What can hang from each mark
zudad: tamal topoto
vatuk: topoto
leveke: natu rurur
topoto: leveke vatuk
rurur: leveke
tamal: leveke zudad
natu: leveke zudad

Every row comes from one small tree of marks. The marks that hang from a mark follow it in brackets, in alphabetical order. Every link used is in the known rows. Which tree was each row made from?
Known rows
zudad[tamal[leveke[rurur]] topoto]: [-1.116,1.748,0.759,1.724,3.205,2.011,-3.683,-3.910,2.275,1.915,-2.722,0.913,-1.656,1.204,0.950,-0.569]
natu[zudad[tamal]]: [-1.612,0.584,-1.029,3.419,3.315,0.299,-3.856,-0.452,-2.533,-0.800,-0.556,0.506,-0.885,3.661,-2.476,3.765]
tamal[zudad[topoto]]: [-0.838,0.776,-0.976,2.362,3.237,2.081,-2.034,-1.295,0.238,-0.481,0.753,1.206,-0.559,0.965,-0.923,0.802]
tamal[leveke[natu rurur] zudad[topoto[vatuk]]]: [-1.109,2.120,-0.593,-2.447,3.919,2.798,-0.682,-1.369,2.307,2.427,0.316,-0.547,-1.913,0.369,1.262,-2.942]
zudad[tamal]: [-0.777,0.953,0.183,3.797,2.778,1.585,-5.292,-1.436,-2.072,-0.630,-0.852,0.470,-0.713,2.258,-0.701,2.024]
zudad[tamal[leveke] topoto]: [-0.229,0.714,0.819,2.968,3.574,2.671,-3.738,-3.426,0.849,0.818,-1.536,0.656,-0.661,-0.223,1.330,-0.685]
topoto[leveke[rurur] vatuk]: [-2.137,2.854,0.879,1.233,0.157,1.349,-2.949,0.164,-1.685,0.737,1.673,-0.139,0.234,3.342,-1.457,1.222]
tamal[zudad[topoto[leveke[natu rurur] vatuk]]]: [-1.064,3.189,-1.327,-1.183,2.512,1.301,-0.337,0.564,0.611,0.327,2.089,1.000,-1.195,1.855,0.688,-0.453]
tamal[leveke[natu] zudad]: [-0.099,0.802,-1.961,0.629,4.917,1.531,-1.515,-1.147,-1.830,-1.612,0.215,-0.024,-2.040,0.468,-0.952,-0.532]
vatuk[topoto[leveke[natu[zudad[tamal]] rurur]]]: [-2.626,2.460,-2.194,1.646,2.080,-1.732,-1.480,0.535,-3.656,-2.281,-0.177,1.946,-2.283,5.719,-1.165,3.150]
topoto[leveke[natu[zudad[tamal]] rurur] vatuk]: [-1.937,2.937,-1.475,0.125,2.731,-0.367,-2.047,1.184,-2.331,0.101,0.861,0.131,-1.481,4.811,-0.816,2.649]
leveke[natu]: [0.183,0.879,1.073,-0.402,3.575,0.079,-2.324,-0.370,-2.444,-2.492,-0.303,0.956,0.472,1.658,-1.907,2.121]
tamal[leveke[natu[zudad[topoto[vatuk]]]]]: [-0.611,0.550,0.849,-2.585,3.935,1.657,-0.018,-0.615,0.373,0.903,1.056,-0.490,0.897,0.391,-0.372,-0.612]
tamal[leveke[natu[zudad[topoto]] rurur]]: [-0.900,1.267,0.278,-2.773,4.447,-0.620,0.579,-2.195,1.357,0.083,-1.888,1.309,-0.283,2.070,-2.265,1.062]
leveke[natu[zudad]]: [-0.694,0.527,-0.241,-0.812,4.057,-1.039,-0.861,0.329,-3.164,-2.733,0.093,0.728,0.390,3.123,-3.778,3.800]
topoto[leveke]: [-0.721,1.576,0.323,3.809,1.415,0.328,-2.653,-0.335,-3.541,-2.566,1.345,1.402,0.870,2.243,-2.449,2.709]
natu[leveke zudad]: [-1.587,1.159,0.387,1.306,3.663,-1.393,-3.246,-0.807,-1.159,-1.633,-0.303,1.846,0.058,3.856,-3.386,4.095]
rurur[leveke]: [-1.417,2.055,1.663,2.288,2.380,0.163,-4.710,-1.508,-2.507,-4.068,0.027,0.817,1.328,1.904,-1.420,1.935]

Which tree is each row?
[-0.641,3.432,0.666,-0.453,2.351,0.999,-2.387,-0.385,0.624,0.993,0.313,1.094,-0.533,2.088,2.337,0.007] | zudad[tamal topoto[leveke[natu rurur] vatuk]]
[-1.220,0.844,-0.698,1.401,2.929,4.527,-2.212,-1.477,1.473,2.362,1.821,-1.094,-0.807,-0.575,1.141,-2.795] | tamal[leveke zudad[topoto[vatuk]]]
[-1.446,2.519,-0.991,-0.418,2.883,-2.504,-0.092,0.492,-2.956,-2.569,0.040,1.887,-0.561,4.684,-4.070,4.385] | topoto[leveke[natu[zudad] rurur]]
[-2.731,2.271,1.535,-1.885,2.542,-0.085,-2.466,-1.102,2.900,2.298,-0.246,1.451,0.262,3.982,-1.002,1.831] | natu[leveke[rurur] zudad[topoto[vatuk]]]
[-2.913,2.324,0.197,2.928,-0.557,0.023,-2.501,-0.481,-3.118,-1.762,0.741,1.735,-0.557,4.134,-1.789,1.772] | vatuk[topoto[leveke[rurur]]]
[-1.533,1.585,0.765,-3.729,3.517,0.986,0.035,-1.180,1.562,2.368,-0.207,-0.433,-0.116,1.779,-0.860,-0.614] | tamal[leveke[natu[zudad[topoto[vatuk]]] rurur]]
[-2.373,1.385,-1.274,2.292,3.644,0.523,-3.258,-2.315,-0.559,1.410,-2.208,-0.161,-2.482,3.749,-2.286,1.873] | natu[zudad[tamal[leveke[rurur]]]]
[-2.453,2.038,0.359,-0.051,3.285,-1.971,-2.873,-1.402,0.139,-0.276,-1.673,2.147,-0.844,5.258,-3.930,4.245] | natu[leveke[rurur] zudad]
[-0.194,3.261,0.193,0.449,3.237,-0.639,-2.086,-1.337,0.264,-1.103,-1.211,2.737,-1.052,2.555,0.995,1.709] | zudad[tamal topoto[leveke[natu rurur]]]
[-2.573,2.623,0.682,-0.436,3.339,0.199,-4.116,-1.539,3.096,3.029,-1.291,1.316,-1.207,4.079,0.793,1.614] | natu[leveke[rurur] zudad[tamal topoto[vatuk]]]
[-0.748,2.961,-1.971,-0.180,3.429,-0.379,-0.146,-0.491,0.304,-1.760,0.582,2.513,-1.593,2.203,-0.668,1.210] | tamal[zudad[topoto[leveke[natu rurur]]]]
[-0.709,0.552,-1.294,2.539,3.780,2.893,-1.669,-2.518,0.999,0.318,0.285,0.540,-1.215,-0.255,-0.279,-1.087] | tamal[leveke zudad[topoto]]
[-0.802,2.019,1.090,-1.461,4.465,-1.685,-1.527,-0.925,-1.134,-4.676,0.077,1.970,1.746,1.904,-1.189,2.536] | rurur[leveke[natu[zudad[topoto]]]]
[-1.131,1.937,0.405,-0.523,4.209,-2.027,-2.374,-0.202,-3.388,-5.365,0.247,0.984,1.086,3.020,-2.623,3.425] | rurur[leveke[natu[zudad]]]
[-2.645,2.797,-0.715,1.815,1.549,0.859,-2.522,-0.201,0.239,2.041,0.851,0.721,-0.753,3.861,-0.129,1.898] | natu[zudad[tamal topoto[leveke[rurur] vatuk]]]
[-1.808,1.968,1.089,0.603,2.438,3.589,-4.061,-2.774,2.710,4.208,-1.202,-0.815,-1.157,0.822,2.218,-2.209] | zudad[tamal[leveke[rurur]] topoto[vatuk]]
